In the rows, zero is written as 128.
Known rows, with every step that occurs
bimu > venu: [108 143 149  92 148 147  96 133 155  68  97 128 128  95 120 131  93  84
 110 120 160  65 115 113 127 104 122 133 144 138 107]
bimu > tizugoz: [115 132 138  79 169 142  95 133 142  69 101 152 138  99 120 106  98 110
 110 110 163  57 150 121 160 104 127 124 134 138  99]
tizugoz > zevekik: [119 128 139  94 170 121 117 118 164 104 127 127 151 119 139 110 109 114
 122 137 168  79 122 165 142 130 135 102 141 146 104]
venu > bimu > mokipa > suti: [112 116 137  77 139 122 143 104 162  72  85 130 138 123 114 128 144  86
 101 101 167  47 148 110 148 103 119 136 140 129 111]
zevekik > tizugoz > bimu: [ 70 123 156 104 160 142 117 131 142  98 135 145 130 120  94  92 108  90
  87 130 146  75 121 147 134 141 151 120 150 130  93]
suti > nepan > bimu > saza > rinur: [109 167 161  85 137 143  78 101 163  70  95 138 142 150 104  67 130 120
 112 144 154  32 145  91 129  80 110 154 144 117  92]
tizugoz > bimu: [104 123 146 113 158 116 126 141 140  98 122 146 131 127 105 110 104 100
  93 122 171  80 121 144 139 136 134 119 149 147  89]
gize > bimu: [128 111 135  97 154 122 106 140 153  60 110 135 132  80 117 124  91 111
 134 119 162  68 116 141 115 131 138 123 147 145 111]
gize > suti > mokipa > bimu: [120 172 126  82 124 100 104 100 151  76  89 135 131 108 126 113 122 115
  89 116 180  42 155 144 110 125 106 136 144 138  95]
mokipa > bimu > saza > rinur: [108 152 150  86 140 137 107 122 153  78  82 136 160 143  93 102 128 136
 109 151 186  57 131 108 131  75 105 146 128 127 101]
tizugoz > bimu > gize: [ 97 140 145 106 140 139 115 152 116  78  95 146 128 132  91 127  87 112
  82 135 175  80 138 135 158 134 149 106 155 129  72]
venu > bimu > saza > suti > gize: [ 68 153 151  87 114 162  78 138 159  54  86 137 150 137 127 133 133  85
 119 156 176  39 103 109 134  96 136 124 136 118  79]
tamun > bimu > saza: [109 167 139 101 151 139  91 130 152  44  92 153 152 111 118 112 110 125
 125 137 177  55 116 105 120 116 133 112 133 146 107]
venu > bimu: [ 97 111 144  99 138 127 110 118 156  83 127 142 141  98 113 125 108  80
 120 109 151  58 121 118 125 113 141 127 124 136 104]
zevekik > tizugoz: [ 74 118 155  86 167 161  97 116 149  88 131 138 135  94 104 103 104  95
  98 135 129  60 128 143 121 128 145 123 138 121 107]
venu > bimu > gize: [ 92 129 142  94 123 150 100 134 129  65  98 142 138 106  97 140  91  94
 106 124 157  60 138 112 145 114 155 114 133 119  85]
bimu > gize: [104 136 142  88 145 153  99 140 121  70  89 140 133 109 100 138  83 117
  95 138 162  66 143 131 147 123 143 107 144 123  83]
saza > bimu > tizugoz: [107 142 128  86 163 146 100 133 148  68  96 145 144 123 107 110 108 115
 101 118 151  57 132 126 187  85 124 132 143 144  90]
mokipa > suti > gize > bimu: [112 122 133  86 142 110  98 152 141  73  85 112 137  98 122 153 113 106
 127 125 173  54 128 157 115 134 122 122 165 120 107]
mokipa > bimu > nepan: [110 163 143  84 146 127 121 133 146  90  85 130 129 124 134 135 110 106
 102 109 172  50 160 112 143 131 108 121 138 135  99]
suti > nepan > bimu: [115 156 145  95 151 116  95  97 144 101 114 130 128 125 127  89 104  88
  99 107 134  32 155 119 135 132 102 139 154 120  96]
gize > suti > mokipa > bimu > saza > rinur: [113 182 147  73 113 128  84 103 168  47  73 142 144 136 103  86 146 142
 104 151 192  38 146 110 108  73 114 152 138 132  92]
zevekik > tizugoz > bimu > mokipa: [ 73 140 159  87 162 155 137 115 155  65 115 153 125 129 102  85 110  93
  86 123 154  74 147 116 150 129 156 127 149 139  89]
saza > suti > gize > bimu: [ 96 128 135  94 132 141  87 155 160  59  92 127 136 106 132 141 115 106
 135 147 169  62 101 150 118 129 137 113 157 136  93]
suti > gize: [ 83 141 151  87 152 134  86 142 137  88 108 133 138 108 123 143  93 103
 113 135 161  59 138 145 121 129 128 115 143 125  86]
tamun > bimu > tizugoz > zevekik: [120 159 121  97 171 119 101 128 165  78 111 147 160 115 148  98 116 132
 140 124 174  83 135 147 162 127 141  88 143 160 114]
tamun > suti > mokipa > bimu: [117 180 117  94 132 103 111  83 156  92  94 138 146 122 123 114 119 139
  91 123 184  43 157 131 125 126 107 125 133 139 107]
mokipa > suti > nepan > bimu > venu: [121 169 141  88 133 119  95 106 151  90  79 103 122 126 128 112 122  65
  92  99 146  28 140 107 140 110  84 153 172 109 110]
tamun > suti > gize > bimu > venu: [104 169 135  94 120 127  71 153 157  31  75 129 140  87 126 148  83 110
 140 135 174  63 118 116 110 119 143 123 162 135 113]
tamun > bimu > gize > suti: [112 164 129  96 120 121  82 154 125  33  69 159 141  98 112 136 101 138
 114 142 163  73 138 142 111 139 155  94 164 145  97]
tizugoz > bimu > nepan: [100 151 156  99 149 136 116 148 152  77 107 147 113 134 126 114 111  98
  99 114 171  63 147 114 146 140 143 111 151 146  82]
nepan > bimu: [106 136 150  87 157 111 123 110 136 105 109 129 146 119 128 104  94 100
 108 109 141  58 143 125 137 115 119 133 145 130 117]
bimu > gize > suti: [114 145 140  80 123 131  85 150 120  40  72 150 133  98 106 133  93 124
  99 144 165  63 145 144 122 125 150 112 161 130  88]
tizugoz > bimu > gize > suti: [108 149 142  95 118 118 101 162 115  48  76 156 129 119  97 123  97 119
  88 142 176  75 140 149 132 135 156 109 171 134  76]
saza > rinur: [106 113 153  93 154 141 101 122 166  93 116 141 142 123  98 106 126 135
 118 146 155  74 126 134 119  92 127 129 135 145 103]
saza > suti: [106 114 137  99 147 153 110 126 166  89 102 138 137 128 124 121 135 107
 104 148 161  64  97 143 137 113 121 113 142 146  96]
zevekik > tizugoz > bimu > gize > suti > mokipa: [ 80 176 146  80 113 151  76 114 143  42 100 152 109 112 101  88 116 108
  72 140 161  48 157 141 118 134 170 117 164 121  69]

Rows
[101 125 138  84 147 137  97 126 149  62 111 154 144  93 117 108 106  86
 120  97 157  51 145 101 160  95 140 132 123 134 103] : venu > bimu > tizugoz
[116 162 135  86 131 126  97 112 116  94  71 116 129 141 108 117 113  98
  77 119 147  30 169 125 159 129 104 127 169  95  88] : mokipa > suti > nepan > bimu > gize
[122 140 133  81 176 129 105 125 159  85 112 138 152 116 143  95 108 116
 125 126 175  72 143 149 172 112 136 107 140 144 103] : bimu > tizugoz > zevekik
[ 72 152 164  93 152 158 107 139 154  77 119 147 114 126 117  99 115  89
  92 121 148  60 147 117 141 143 158 113 152 131  86] : zevekik > tizugoz > bimu > nepan
[ 77 158 152  81 132 166  77 143 153  58  79 135 145 140 128 131 126 103
 110 168 181  43 109 124 134 103 126 119 144 120  76] : bimu > saza > suti > gize
[117 158 140  78 128 123  79  99 168  49 106 148 114  94 128  99 122 114
  99 125 165  39 149 142  97 121 138 127 146 146  89] : gize > suti > mokipa
[106 138 145  89 139 168  97 127 165  56  83 142 143 137 121 109 137 106
 105 160 180  47  93 116 140  94 123 124 136 135  91] : bimu > saza > suti
[110 153 139  99 137 132  96  98 158 101 103 129 130 145 135  88 133  87
  97 125 136  32 129 124 143 125  98 134 157 126  92] : saza > suti > nepan > bimu
[142 140 126  86 147 125 105 109 168  51  82 127 111 113 116 110 139  97
 104 108 165  28 154 124 134 137 100 138 166 126  92] : gize > bimu > mokipa > suti > nepan
[ 73 142 155  97 138 176 105 132 161  64  98 146 141 152 105  84 143  92
  88 166 173  56  89 122 146 107 144 124 148 127  83] : zevekik > tizugoz > bimu > saza > suti
[122 178 120  76 160 116 111  96 165  96 104 127 148 127 149  89 122 116
 108 113 191  57 163 144 174 113 113 117 134 139  97] : suti > mokipa > bimu > tizugoz > zevekik
[ 45 162 160  89 131 176  81 146 149  65  94 140 143 153 113 108 133  88
  94 172 172  50 104 130 138 116 145 119 154 112  71] : zevekik > tizugoz > bimu > saza > suti > gize
[103 157 150  82 139 142  76 153 145  24  84 134 142  97 119 127  89 107
 136 142 186  44 124 115 115 113 142 130 146 119  92] : suti > gize > bimu > saza
[106 176 138  87 111 130  85 121 141  41  89 152 109 117 109 103 113 118
  78 133 180  51 157 138 123 130 156 117 162 136  65] : tizugoz > bimu > gize > suti > mokipa
[125 155 122  82 169 109 123 122 147 104  99 129 164 127 142 104 110 118
 116 119 187  73 150 151 181 116 110 113 138 139 107] : mokipa > bimu > tizugoz > zevekik
[116 148 127  80 161 120 117 130 128  89  85 142 150 110 119 115 100 111
 101 103 178  58 158 124 170 107  99 133 133 132 104] : mokipa > bimu > tizugoz
[103 138 140  85 103 127  87 145 127  34  80 151 137  96 103 136 100 102
 108 131 160  58 141 127 121 117 161 117 152 126  88] : venu > bimu > gize > suti
[100 153 147  82 140 136 112 126 112  86  82 130 142 125 112 121  79 111
  95 124 147  60 158 118 157 116 136 119 152 114  97] : nepan > bimu > gize
[125 171 132  82 166 116  93 101 157  95 112 130 147 135 153  68 113 100
 117 111 156  48 165 133 179 121 117 121 153 129  99] : suti > nepan > bimu > tizugoz > zevekik
[ 95 140 153  88 131 143 101 129 166  64 110 143 122 107 132 128 116  81
 123 102 153  44 146  91 133 119 149 120 129 136  96] : venu > bimu > nepan
[119 178 146  70 135 117 107  94 154  42  81 148 122 125 134  80 114  97
 100 107 143  32 180 102 135 122 118 145 165 134  93] : gize > suti > nepan > bimu > mokipa
[102 151 165  79 141 140  99 111 157  74  91 136 157 146 105  79 121 129
 118 146 160  51 136  95 132  65 126 149 137 125 110] : nepan > bimu > saza > rinur
[ 72 171 151  90 129 184  87  93 183  56 109 145 119 146 116  66 155  93
  79 155 174  33 110 115 134 105 146 129 141 128  71] : zevekik > tizugoz > bimu > saza > suti > mokipa
[116 193 134  81 112 118  93 110 159  56  73 124 121 100 129 123 114  91
  93 111 182  44 140 117 113 106 104 148 152 137 101] : gize > suti > mokipa > bimu > venu
[132 179 131  75 148 101  83 110 154  71  97 137 146 127 155  65 118 106
 119 117 157  45 168 144 162 122 123 123 166 131 101] : gize > suti > nepan > bimu > tizugoz > zevekik
[118 159 154  80 133 131  88  99 162  81  78 123 145 161 101  76 155 119
 101 141 160  22 147 100 134  76  93 158 154 106 102] : mokipa > suti > nepan > bimu > saza > rinur
[ 97 146 132  97 140 158 103 141 128  70  84 131 140 133  87 143  94 123
  87 144 150  65 126 135 173 105 140 115 153 129  73] : saza > bimu > gize
[107 175 148  80 131 144  94  95 171  72  88 135 144 144 101  89 140 136
 103 146 190  40 143 101 125  71 107 150 124 129  92] : suti > mokipa > bimu > saza > rinur
[130 144 133  83 153 132 108  98 162  71  87 131 114 130 114 109 145  94
  85 112 161  25 163 123 144 131  91 136 159 123  85] : bimu > mokipa > suti > nepan
[ 60 148 154  76 149 137 123 131 140  85  88 127 133 144 109 123 133  90
  82 130 164  56 156 141 146 131 131 125 167 110  88] : zevekik > tizugoz > bimu > mokipa > suti > gize
[127 140 144  86 147 141  93 140 152  25  89 140 140  91 113 111  94 110
 132 134 183  48 114 109 120 107 140 133 141 132 103] : gize > bimu > saza
[125 146 136  90 148 102 107  95 141 115  96 113 131 136 124  98 131  86
  89 102 141  24 156 132 140 129  83 141 166 109 106] : mokipa > suti > nepan > bimu
[115 148 123  88 170 133 110 126 165  85 108 131 158 138 131  99 117 120
 117 131 164  72 127 153 197  97 134 112 147 151  94] : saza > bimu > tizugoz > zevekik
[102 152 149  84 134 153 110 114 157  69  78 133 153 151 132  94 132 100
 104 148 167  42 106 105 149  87 118 134 144 127 103] : nepan > bimu > saza > suti
[120 141 125  88 157 118 137 113 160  71  75 137 142 126 122 129 145 123
 107 112 171  62 145 124 139 125 113 113 153 149 120] : tamun > bimu > mokipa > suti
[115 197 139  72 119 120  97 112 161  58  77 137 112 117 145 116 130 111
  97 109 179  29 177 114 120 129 118 127 147 138  87] : gize > suti > mokipa > bimu > nepan
[125 178 126  90 114 119  73 133 119  55  69 142 123 115 104 124 106 109
  83 133 167  35 163 141 127 146 105 125 166 115  69] : mokipa > bimu > gize > suti > nepan
[ 91 168 145  96 119 145  61 137 127  46  97 155 109 118  89  92 110  95
  73 144 146  43 152 146 124 156 147 119 179 111  61] : zevekik > tizugoz > bimu > gize > suti > nepan
[103 186 136  82 123 150 108 103 178  82  81 129 114 142 150 118 149 105
  92 120 179  32 151 107 144 121 108 120 137 139  83] : saza > suti > mokipa > bimu > nepan
[129 185 118  69 142 102 101 104 162  73  90 135 148 120 152  86 128 123
 110 119 193  54 167 153 158 115 120 118 147 144  98] : gize > suti > mokipa > bimu > tizugoz > zevekik
[114 160 139  97 135 168  67 113 172  53  92 144 124 139 120  94 144  93
  96 154 169  21 110 114 136 115 104 129 146 125  68] : bimu > saza > suti > nepan
[135 135 125  83 168 122 103 136 164  62 109 134 150  97 143  95 101 119
 145 121 179  76 134 150 163 120 146 107 148 148 111] : gize > bimu > tizugoz > zevekik
[136 116 130  76 153 119 140 122 161  52  72 125 130 109 118 127 130 109
 113 109 176  56 143 128 140 118 118 133 159 136 117] : gize > bimu > mokipa > suti
[102 145 137  85 159 149 135 112 166  57  92 140 136 136 107 117 114 114
  97 123 152  62 135 113 171  96 130 134 144 155  86] : saza > bimu > mokipa
[117 125 139  88 156 113 157 121 149  85  83 134 130 147 107 116 141 102
  81 112 182  65 147 131 159 121 114 129 160 138  99] : tizugoz > bimu > mokipa > suti
[110 159 137  93 140 125 117 132 142  87  82 117 138 108 118 142  96  85
 101 111 174  65 123 114 138 108  95 142 143 132 111] : mokipa > bimu > venu
